What can hang from each mark
N: F Y Z
F: A N Q Y
P: A Q
H: C Y
Z: N
Y: F H N
Q: F P
A: F P

(in the rows, 128 means zero)
Known rows, with every way that one mark hangs from another
(N (F (A P)) (Y (H C)) Z): [109 110 155 113 135 139 140 140 163 133 121 147 101 131 102 152 192 150
 176 115  90 150 177 115 133 122 137 141 157 136 131 116  54  60 131 143
 127 170 158 110 106 156]
(N (F Q)): [105 130 125 119 154 132 159 118 133 108  83 130  66 135  77 145 213 135
 147  95  85 132 173 112 133 146 103 131 130 121 133 107  78  78 132 138
 127 165 139 135 141 147]
(Y F (H C) (N Z)): [119 103 159 106 143 126 117 131 162 106 122 119 113 165 124 173 226 157
 170 100  80 129 163 103 112 131  96 117 191 137 109  95  39  82 114 111
 112 190 126 126 137 189]
(H C (Y (N (F A) Z))): [ 88 105 157  99 135 126 135 157 160 116 137 124  99 150  93 178 209 177
 194  86  74 131 172 101 152 132 104 133 149 135 109 108  48  78 115 130
  89 179 159 126 122 153]
(H C (Y (F (N Z) Q))): [ 99 139 139 112 144 136 126 137 144 104 125  90 124 152 121 175 199 134
 145  80  68 148 171  88 117 158 104 123 167 125 126  92  96  80 136 139
 105 175 141 151 132 171]
(A (F N (Y (H C))) (P Q)): [155 121 136 115 163 126 159 112 108 132  84 132 124 159  98 128 217 115
 112 102  94 157 159 107 133 140 103 121 140 117 120 109 129  83 163 122
 156 170 122 122 188 158]
(Y F (H C) N): [130  98 155 100 156 104 122 122 153  95 110 119 113 172 115 171 246 149
 157 102  85 125 162 110 104 135  90 123 189 141 102  95  58  87 122 108
 118 184 119 134 138 188]
(F (N Y)): [104 138 130 104 160 123 145 114 143  98 103 146  94 136  74 137 199 130
 128  98  88 108 162 107 120 146 109 134 146 129 132 108  91  66 148 122
 102 201 122 137 137 131]
(H C (Y (N (F (Q P)) Z))): [100 126 155  99 133 148 121 161 164 126 128 122  73 145  88 188 210 161
 170  85  75 146 173 112 117 145  88 131 167 126 130 103  75  89 117 124
 107 165 169 137 123 174]
(F A (Q P)): [139 158 106 110 153 135 132 113 131 122  91 138  92 147  74 140 211 115
 134  88  76 136 173 119 161 140 101 122 124 120 135 104  93  88 147 132
 120 146 156 172 127 145]
(P (A (F Y)) Q): [152 131 108 123 165 114 162 105 112 129  77 148  70 154  67 121 204 117
 114 101 110 119 169 100 187 143  64 152  84  94 117 113  85  62 143 114
 141 164 136 120 184 137]
(P A (Q (F (Y H N)))): [182 101 121 117 161 109 153 124 125 129  91 158  58 157  71 144 214 134
 114  98 128 128 150 120 157 139  46 137 115  80 104 119  67 102 137  95
 112 159 134 125 184 147]
(Q F P): [138 134 114 104 157 148 146 124 129 115  87 134  71 167  62 144 226 130
 132  94 100 122 176 116 144 144  78 136 135 112 136 104  77  90 129 100
 104 155 128 144 148 139]
(Z (N (F A Q) (Y H))): [109 128 122 126 154 118 154 112 161 115 100 183  69 118 103 151 201 141
 164  92  94 155 151 120 101 154 127 126 138 111 116 126  69  64 154 147
 115 191 156 136 114 128]
(N F): [ 98 119 132 108 158 130 158 121 135 104  89 133  71 136  68 140 225 153
 155  96  89 114 174 106 142 142  96 141 134 130 130 109  55  65 126 121
 118 181 121 121 145 147]
(A (P (Q (F (N (Y H)))))): [154 117 130 120 159 135 162 124 122 120  90 142  73 139  89 142 213 113
  93 105 128 138 174 124 113 151  96 131 140 104 132 114 108  71 156 114
 120 173 129 132 152 132]
(N (F (Q P) Y)): [132 156 119 109 145 148 149 121 148 134  89 156  66 133  54 145 196 129
 135 100  74 155 153 121 133 152  94 133 132 105 135 118  87  88 144 141
 119 154 153 136 141 153]
(Z (N (F Q) Y)): [ 92 139 121 120 154 126 162 111 152 105  96 162  52 115  84 149 206 142
 156  92  93 141 162 107 101 163 118 135 137 114 132 119  68  61 139 136
 116 204 145 128 121 130]
(P Q): [118 122 121 123 164 121 161 123 104 102  78 121  73 142  74 133 238 139
 121  92  99 109 179 100 155 134  73 141 120 116 127 108  76  63 128  94
 139 181 114 138 157 145]
(H Y): [ 88 121 130 106 158 110 138 136 119  92 104 106 101 151  60 156 225 147
 150  91  83  98 171  94 137 140  85 141 129 130 127  95  81  55 117 117
 106 181 124 143 137 152]
(F Q): [113 144 117 119 158 122 144 109 116 105  80 122  91 143  70 135 221 128
 133  89  84 118 173 105 137 139 102 119 132 123 139 100  89  80 132 124
 129 172 132 154 141 150]
(N (F Q (Y H)) Z): [115 134 141 135 141 143 147 123 152 122  96 150  74 122  84 145 178 146
 155  97  77 156 141 110 128 137 107 125 144 103 139 116  64  78 134 148
 127 167 143 116 141 151]
(Y (F A N)): [134 138 124 100 155 124 138  99 142 104 106 129 124 154 109 146 208 124
 131  90  77 134 171 105 150 151 111 124 138 124 107  98  81  73 154 139
  99 173 132 155 138 140]
(A F): [107 125 124 115 166 121 148  96 123 107  85 130  86 160  79 132 216 131
 147  92  87 105 176 100 157 138 101 131 121 130 130  94  84  62 130 121
 122 177 121 128 158 137]
(N Z): [ 93 133 133 120 149 137 140 130 129 108  99 126  89 139  85 133 207 145
 149  90  81 104 174  90 152 130 105 131 135 123 139  97  50  63 115 106
 123 186 121 125 141 146]
(A (F (N Y) Q) P): [128 150 129 111 154 135 149  84 137 132  93 145  95 140  89 143 178  92
 110  94  86 135 178 116 120 164 140 116 130 125 149 100 140  69 166 157
 126 173 152 144 143 132]
(H C Y): [ 82 115 135  98 164 106 134 147 119  94 104  89 117 161  68 155 245 160
 161  93  78 103 172  92 133 134  89 142 149 147 124  96  83  68 116 109
 118 181 122 140 140 166]
(Y (F (A P) (N Z) Q) H): [155 143 138 128 139 148 122 103 144 134 115 138 137 136 130 154 178 105
 124  91  73 169 170 111 124 149 142  96 150 112 124  96  94  77 158 162
 129 154 161 161 121 157]
(Y N): [116 118 139 100 154 109 137 115 135 108 101 133  93 155  71 148 228 144
 150  90  83  90 168 106 140 134  91 122 146 130 117 100  65  81 124 105
 108 190 120 142 143 152]

Rows
[136 156 136 125 137 154 110 114 181 122 121 161  87 140 117 170 175 119
 135 106  85 160 165 130 119 139 109 130 153 110 130 106  71  61 144 151
 111 152 174 151  90 163]  (N (Y (F A (Q P)) H) Z)
[152 133 134  98 154 128 122 105 154 133  93 148 102 174  90 158 211 121
 146  98  72 155 145 127 118 141  95 112 164 119 127 103 111 111 148 124
 126 153 152 143 159 176]  (A (F (Q P) (Y (H C) N)))
[143 127 126  99 148 131 136 119 159 140 100 157  50 141  71 158 208 126
 133  88 107 130 173 134 152 155  83 137 129 111 126 111  71  97 138 125
 118 148 172 145 141 164]  (Y (N (F (Q (P A)))))
[116  98 149 102 159 102 130 129 137 101 102 125 115 167  94 153 249 151
 157  95  90 110 157 112 123 122  93 119 178 143 115 100  71  95 121 102
 122 185 112 134 149 175]  (Y (H C) N)
[139 111 146 106 152 111 123 116 150 101 104 119 112 169 119 175 235 136
 150 101  83 144 161 116 100 137  95 107 186 135 112  90  79  96 132 123
 123 172 137 152 136 195]  (Y (F Q) (H C) N)
[146 123 107 126 162 126 168 124 104 114  84 132  65 155  85 132 224 132
 129  89 113 132 181 109 179 133  69 137 101  96 114 110  78  82 132 107
 114 158 131 146 156 125]  (P (Q (F A)))
[139 127 129 119 160 132 166  95 100 129  80 124  98 144  94 124 213 103
 103  89  95 128 189 105 150 155 110 126 116 116 130 102 118  65 157 118
 149 174 127 137 179 129]  (A (F N) (P Q))
[102 125 139  94 160 115 131 133 136  90 119  93 133 167 104 171 229 146
 145  91  73 125 167  93 117 156  94 137 167 141 109  95  94  67 139 121
  98 184 125 145 142 173]  (H C (Y (F N)))
[142 141 126 103 150 130 114 119 172 111 110 140 104 159 119 171 213 124
 140 111  92 166 167 131 113 140 104 138 171 126 118 109  94  79 154 142
 119 149 164 159 101 178]  (N (Y (F A (Q P)) (H C)))
[135 120 125 125 159 127 159  98  97 127  75 123  84 152  84 130 226 113
 119 100 101 121 198 104 157 141 100 135 108 117 135  99 101  53 131 117
 153 165 131 129 161 148]  (A F (P Q))
[167 120 133  98 154 118 109 116 160 125 109 132 100 169 111 177 234 119
 129 101 103 144 168 133 126 148  73 128 173 124 113 100  77 104 136 112
 124 141 157 159 138 204]  (Y (F (Q (P A))) (H C) N)
[144 147 114 114 143 123 139 100 146 122 108 160 100 125 104 162 194 114
 138  96  84 153 180 103 109 170 138 118 129 112 111 108  87  60 150 154
 122 186 172 164  99 145]  (Z (N (Y (F (A P) Q))))
[140 147 116 116 153 130 126 102 174 111 113 178  83 137 116 169 205 119
 141  97  95 166 154 127  97 163 111 120 150 110 112 116  78  68 159 139
 113 172 168 162  94 154]  (Z (N (Y (F A (Q P)) H)))
[149 106 140 113 141 126 160 124 125 139 100 146  71 137  78 148 219 141
 142  99  97 133 190 119 160 141  99 131 121 113 107 113  68  71 132 124
 132 170 154 138 143 141]  (Y (N (F (A (P Q)))))
[ 98 119 153 120 147 132 124 137 169  97 117 127 100 151 124 166 211 153
 163 114  90 133 165 105 102 125 102 139 183 139 125 102  52  53 116 124
 119 190 127 114 117 180]  (N (Y F (H C)) Z)
[122 141 140 117 151 137 139 122 141 114 106 146 115 137  86 127 184 134
 138  93  74 128 131  98 130 134 110 112 153 109 130 110  77  81 144 127
 118 185 118 125 155 140]  (F (N Z) (Y H))
[122 143 132 102 159 137 124 125 154 112 100 140 106 148  99 151 215 114
 116  99  94 151 152 129  98 144 115 123 182 130 144 111 118  97 165 125
 123 169 139 148 128 162]  (F (N (Y (H C))) (Q P))
[ 88 128 148 104 150 132 127 140 146  96 131  93 126 156 116 172 214 148
 154  86  68 130 170  82 122 152  99 136 167 137 115  92  77  63 129 124
 101 188 129 135 135 167]  (H C (Y (F (N Z))))
[125 138 134 127 156 134 135  94 159 127 102 159  75 137 115 136 162 103
 122  90 106 138 164 118 131 147 119 128 131 108 146 109  98  76 164 146
 123 167 158 126 148 129]  (P (A (F (N (Y H) Z) Q)))
[121 131 144 130 127 147 144 118 162 137 112 168  76 115  94 153 166 130
 158 110  91 160 174 123 124 136 140 127 138 117 144 115  74  60 142 165
 127 159 175 127 103 146]  (N (F (A P) Q) (Y H) Z)
[ 87 114 153 108 143 120 126 145 142 105 126 127  94 148  73 169 210 162
 166  85  74  94 167  91 134 139  92 128 146 128 121  94  58  68 110 109
  92 192 138 138 131 156]  (H (Y (N Z)))
[157 134 151 122 135 135 127  95 146 148 103 160  99 147  92 148 170 114
 139  97  67 147 157 112 118 142 123  98 145 110 133  97 100  91 142 148
 134 160 163 132 154 156]  (A (F Q (Y H (N Z))) P)
[115 146 125  98 154 118 145 109 147 110 110 153 108 135  77 132 189 131
 134  97  84 113 165 110 149 145 120 132 131 123 119 114  89  71 164 131
  95 190 136 147 121 119]  (F A (N Y))
[ 99 128 151 112 151 132 133 135 155 102 114 138 110 144 114 144 204 147
 144  97  90 126 151 106 115 130 115 130 179 136 136 109  74  73 139 119
 118 196 119 118 134 151]  (F (N (Y (H C)) Z))
[159 128 119 105 155 134 157 107 115 135  93 130 108 155  77 129 203 111
 123  88  94 135 183 110 158 153 123 114 127 114 122 104 100  99 156 134
  97 161 142 157 154 124]  (Q (F (A P) N))
[ 98 102 147  87 157  99 127 144 131 101 116 103 111 169  73 170 247 162
 167  89  76  96 168  98 130 135  83 133 163 146 112  94  77  81 113 100
 102 193 130 145 142 174]  (H C (Y N))
[130 137 114 125 154 119 157 111 144 123  95 177  86 123  90 138 199 139
 168  87  76 169 132 108 127 152 126 117 128  95 110 128  73  80 156 149
 120 177 150 141 138 135]  (Z (N (F A Q (Y H))))
[124 114 156 106 127 139 142 125 151 142 121 151  91 129  83 152 189 149
 168  93  76 130 186 111 158 134 131 117 132 124 123 108  48  74 124 140
 111 169 164 128 121 145]  (Y (N (F (A P)) Z))
[119 123 131 103 162 110 140 132 127 103  89 125 123 158  74 134 232 149
 156 106  81 129 141  99 130 119  91 133 162 132 124 109  75  86 132 112
 126 179 109 127 159 171]  (F (Y (H C)))
[131 139 133 133 136 138 148 126 155 130 105 166  85 120  90 141 168 145
 161  97  69 169 143 111 148 134 115 121 133  99 129 122  63  86 146 162
 120 156 156 125 134 139]  (N (F A Q (Y H)) Z)
[148 116 123 113 164 121 160 134 132 112  97 138  85 152 117 140 221 132
 124  96 121 155 163 120 137 135  85 136 149 109 114 119  99  92 161 108
 108 173 132 135 151 125]  (P (Q (F A (N (Y (H C))))))
[123 139 133 127 131 148 148 123 134 143 103 137  88 121  88 141 183 131
 156  96  73 155 189 108 155 142 137 121 120 115 140 105  73  75 136 162
 130 152 167 139 123 143]  (N (F (A P) Q) Z)
[ 96 114 132 113 168 104 141 129 139  93 102 146 100 140 101 146 246 151
 163  98 100 121 153 100  96 140 113 133 168 140 123 117  63  63 131 102
 122 214 115 125 130 153]  (Z (N (Y (H C))))
[115 119 128 107 163 105 132 118 163  94 118 154 115 149 129 160 230 146
 170 101  93 146 157 102 105 147 118 131 166 132  98 115  59  57 140 124
 111 200 139 136 109 160]  (Z (N (Y (F A) (H C))))
[128 122 137  96 145 104 116 129 150 107 122 105 122 168 104 191 223 143
 163  90  67 141 177 104 128 149  93 119 155 130  99  93  93  85 129 142
  96 166 169 173 117 177]  (H C (Y (F A Q) N))
[170 136 118  85 144 137 139 117 152 137 108 166  79 166  56 148 194 132
 140  93  85 137 154 123 160 147  76 124 128  97 108 113  76 114 142 119
  77 152 156 154 143 133]  (Q (F A (Y N)) P)
